Each row was made from one small tree. Brackets hold a mark, then the marks that hang from it, in alphabetical order. Every link used is in the known rows. Write each row's tree.
In the rows, zero is written as 128.
Known rows:
[pidezug [lika gitam]]: [108 111 152 116 140  90 158 133 144 120 149 127 129 130 131 114  79 123
 102]
[lika [gitam bataru] pidezug]: [130 106  96 148 137 161 101 123 138 112  72 159  81 117 111  48 111 122
 189]
[tovu [lika [pidezug gitam]] surif]: [142 129 112 169 128 117 102 164 185 162  86 107 138 122 121 148 117 138
  85]
[lika gitam [pidezug gusot]]: [122 105 127 119 123 163 133 115 139 138  99 173  98 107 106  92  95 124
 164]
[gitam bataru]: [117 127 111 153 131  72  81 115  78  96 143 142 141 139 112  72 114 135
 122]
[lika [pidezug gusot]]: [125 124 127 126 127 121  99 111 113 134 141 153 139 115  95 102  80 133
 142]
[tovu [lika gitam pidezug]]: [120 103 110 187 142 125 125 143 186 129  73 135  94 109 111 136 116 124
 117]
[gusot [lika [pidezug gitam]] [tovu surif]]: [146 139 126  74 110 184 105 132 172 134  86  69 100 128 152 108 155 144
 153]
[bataru [lika gitam]]: [112  95 136  94 119  56 133 128 148 116 125 135 131 132  91  74  93 123
 108]
[bataru [lika [pidezug [gusot tovu]]]]: [131 119 143  92 150  95  89 107 127 131 189 118 104 124  78 102 113 125
 144]
[tovu [lika gitam pidezug] surif]: [133  95  99 163 131 129 120 150 206 159  63 121  70 109 119 101 138 133
 112]
[tovu [lika [gitam bataru] pidezug] surif]: [144 103  80 192 148 137 110 146 184 154  70 131  63 117 122  87 158 127
 141]
[tovu [lika gitam] surif]: [121 100 109 161 116  86 136 148 175 148  85 125  98 123 128 115 156 136
  70]
[gusot [lika [gitam bataru] pidezug] tovu]: [138 120 103 113 140 204 115 109 145  95  85 103  53 123 146  92 175 126
 207]
[pidezug [gitam lika]]: [107 139 150 126 111 122 124 189 126 109 116 104 189 140 147 127 107 135
 104]
[gusot lika]: [121 129 125 107 100  83 130 118 119  92 112 107 176 137 134 106  91 141
 107]
[pidezug lika]: [109 125 150 121 141  50 123 128 124 113 187 108 160 137 124 122  62 131
  81]
[pidezug gusot lika]: [119 138 165 118 145  62 148 116  89 141 231 134 177 136 119 159  74 122
  85]
[gitam [bataru [lika pidezug]]]: [136 121 101 140 156  73  68 125 116 113 152 126 138 135  80  53  91 123
 157]

Which tree is each row?
[119 157 160 157 132 114 130 130 104 145 185 130 151 134 132 243 176 126
  65]
[pidezug gitam [gusot [tovu lika]]]
[135 150 131 190 141 118 126 144 140 158 138 141 176 121 114 220 106 123
  91]
[tovu [lika [pidezug gitam gusot]]]
[129 125 135  98  98 125 181 105 110 128 130 152 157 128 137 136 120 126
 123]
[pidezug [gusot [lika gitam]]]
[118 147 129 155 129 133 112 184  95 108 133 114 180 147 149 122 131 128
 132]
[pidezug [gitam bataru lika]]
[122 128 127 172 158 125 129 111  92 133 182 148  77 127 129 179 209 118
 113]
[pidezug [gusot [tovu [lika [gitam bataru]]]]]
[135 132 115 119 113 135 169 103  82 127 139 161 145 134 141 136 135 120
 145]
[pidezug [gusot [lika [gitam bataru]]]]
[117 120 161 111 141  97 182 117 108 149 194 153 144 128 130 160  90 115
 105]
[pidezug gusot [lika gitam]]
[147 175 133 131 112 126 155 121  56 138 162 152 218 149 150 185 129 121
 124]
[pidezug [gitam bataru] [gusot lika]]
[120 106 133 103 134 188 119 107 135 133 118 151  53 106 113 100 147 126
 173]
[lika gitam [pidezug [gusot tovu]]]
[123 145 161  91 118 167 127 173 111 151 168  98 129 137 157 148 190 137
 120]
[pidezug [gitam lika] [gusot [tovu surif]]]
[144 119  93 133 125 176 135 121 145 111  64 133 113 124 139  82 115 123
 195]
[gusot [lika [gitam bataru] pidezug]]
[135 170 141 181 154 123 121 126  70 142 196 140 142 142 138 235 202 118
  96]
[pidezug [gitam bataru] [gusot [tovu lika]]]
[138 103 112  71 111 202 123 116 192 126  61  84  37 116 148  66 173 140
 181]
[gusot [lika gitam pidezug] [tovu surif]]
[135 147 138  91 120 181 108 125 153 104  95  80 125 127 147 145 136 137
 159]
[gusot [lika [pidezug gitam]] tovu]
[137 164 151 105  94 120 167 123  87 139 150 140 221 141 145 189 104 129
  95]
[pidezug gitam [gusot lika]]
[126 127 145  81 113 155 166  99 103 118 145 130 101 127 146 147 175 129
 137]
[pidezug [gusot [lika gitam] tovu]]
[132 109 111 105 112 161 144 122 171 110  56 121 122 116 134  88  90 131
 168]
[gusot [lika gitam pidezug]]
[144 177 138 115 125 158 139 110  60 125 177 128 164 147 159 197 184 123
 135]
[pidezug [gitam bataru] [gusot lika tovu]]
